Known rows, with every step that occurs:
nise/gova/bozas/kufu: 0,6,-16,5,8,-4,5,-7,10,9,-7,10,35,8,-6,13,7,-13,-1,-28,2,2,-28
kufu/lavale/tukot: 8,22,11,-4,-2,9,-2,32,-6,6,-3,-9,17,-22,-3,-24,10,24,-2,10,5,6,14
kufu/lavale/tukot/bozas/gova/nise: 5,3,19,-3,-9,8,-3,25,-10,17,-5,-15,32,-45,0,-31,8,24,3,11,11,17,6
nise/gova/bozas/tukot/lavale/kufu: 9,9,-12,11,15,-2,9,1,13,14,-6,-3,14,10,7,8,8,1,-5,-24,3,-3,-20
mene/bepaze/bozas/tukot/lavale: 10,-3,5,11,26,3,16,34,5,2,-3,-15,33,38,27,18,-4,10,-2,13,-5,8,13
tukot/lavale/kufu: 13,7,-9,12,19,29,-6,6,2,-1,-2,9,20,-7,18,-9,-3,12,-3,33,5,-3,29
bepaze/bozas: 4,-8,5,10,17,8,10,7,7,0,-15,-6,15,9,1,4,-8,-5,-1,12,-5,2,10
kufu/lavale: -1,22,16,-4,-3,10,-4,17,-6,10,0,3,13,-10,-8,-20,9,19,2,7,9,4,4
kufu/lavale/tukot/bozas: 11,14,14,0,0,14,-6,39,-4,15,-3,-13,19,-32,-4,-23,6,25,0,3,10,9,24
bozas/kufu: 6,-5,-4,7,10,22,-4,15,-3,-18,0,9,33,-16,-2,8,-3,-2,-5,29,-4,2,4
mene/bepaze/bozas/gova/nise: -2,-18,2,5,2,-13,14,-1,-1,1,-11,-7,52,33,22,8,-2,-5,4,8,-10,16,-15
mene/bepaze/bozas/kufu/lavale: 8,2,3,10,18,11,7,34,-1,-9,-7,2,62,32,12,10,0,3,0,25,-9,11,12
mene/bepaze: 2,1,-5,0,-3,-14,3,10,-1,-3,4,0,22,39,16,12,3,-2,4,-8,-7,5,0
bozas/bepaze: 2,4,-10,3,2,9,-1,6,0,11,0,-6,9,11,7,-1,4,-5,-2,18,10,9,2
nise/gova/bozas/tukot/lavale: 2,13,-7,4,15,-10,11,2,13,24,-4,-8,11,6,5,12,7,5,-2,-36,10,2,-28
lavale/tukot/bozas: 16,-11,-4,4,5,8,-3,25,2,5,-3,-20,8,-29,4,-5,-3,6,-2,-5,2,6,23
nise/gova/bozas: -2,8,-13,1,1,-19,7,-18,13,20,-8,3,11,18,-5,9,8,-13,2,-47,4,1,-32
tukot/bozas/gova: 0,-16,2,-2,13,-3,-11,6,-6,11,-5,-6,31,-36,7,-7,-7,-4,2,-5,16,10,-11
lavale/tukot/bozas/bepaze/mene: 13,3,-7,10,19,13,2,36,4,1,1,-17,23,-15,2,-4,0,10,-5,8,2,16,15
gova/bozas/bepaze: -1,2,-19,11,6,6,6,10,4,19,-3,-4,-16,31,6,-17,4,-11,5,-16,8,11,-8

Rows:
7,11,12,-5,6,8,-9,36,-9,14,-5,-14,36,-46,1,-28,5,21,-1,7,16,13,9
kufu/lavale/tukot/bozas/gova
19,-12,-6,9,12,20,-5,37,0,-7,-2,-14,27,-39,2,1,-5,4,-5,14,0,7,26
lavale/tukot/bozas/kufu
6,17,-10,3,7,-1,4,9,8,12,-8,2,41,-6,-7,2,13,0,-3,-24,4,6,-20
nise/gova/bozas/kufu/lavale/tukot
13,3,0,10,17,12,9,42,-1,-11,-9,-6,64,26,13,8,0,6,-3,24,-11,12,21
mene/bepaze/bozas/kufu/lavale/tukot
-1,12,-20,3,3,-12,7,-13,12,27,-8,-2,16,23,0,8,11,-14,1,-35,11,7,-31
nise/gova/bozas/bepaze
17,-7,-10,7,7,14,-3,29,2,12,-4,-24,15,-22,9,-5,-1,3,-3,6,7,12,25
lavale/tukot/bozas/bepaze
2,-6,-14,14,14,16,4,14,1,-4,-2,9,7,9,-2,-10,-1,-9,3,-8,-3,4,-7
gova/bozas/kufu
10,-13,-5,-2,12,-1,-7,22,-4,4,-6,-21,29,-48,11,-12,-4,2,-3,-2,6,11,5
lavale/tukot/bozas/gova
8,-22,1,1,-4,1,0,9,-4,7,-7,-21,26,-43,9,-13,-2,5,0,0,4,15,2
lavale/tukot/bozas/gova/nise
2,5,-6,3,6,-18,13,-2,11,17,-4,-9,4,12,-2,14,9,-5,-2,-43,3,0,-37
nise/gova/bozas/tukot
10,26,12,4,14,19,-2,49,-3,10,0,-8,33,-20,-6,-24,9,29,-2,15,9,18,15
kufu/lavale/tukot/bozas/bepaze/mene
-4,22,-17,6,14,-12,11,-8,13,18,-4,7,25,33,-5,8,11,-7,-1,-35,5,11,-41
nise/gova/bozas/bepaze/mene
14,16,9,2,1,19,-6,43,-4,20,-3,-17,24,-27,-1,-24,8,22,-1,14,14,14,26
kufu/lavale/tukot/bozas/bepaze
-3,18,-6,8,20,10,5,18,2,-5,5,7,22,23,-2,1,5,8,-4,21,0,16,-15
bozas/bepaze/mene
0,-9,-5,1,17,-15,8,12,-1,-3,-11,-7,55,32,23,8,-4,-8,1,5,-5,12,-11
mene/bepaze/bozas/gova
7,-11,11,13,23,9,17,28,5,-3,-11,-19,5,3,3,11,-7,4,-6,16,-9,1,5
bepaze/bozas/tukot
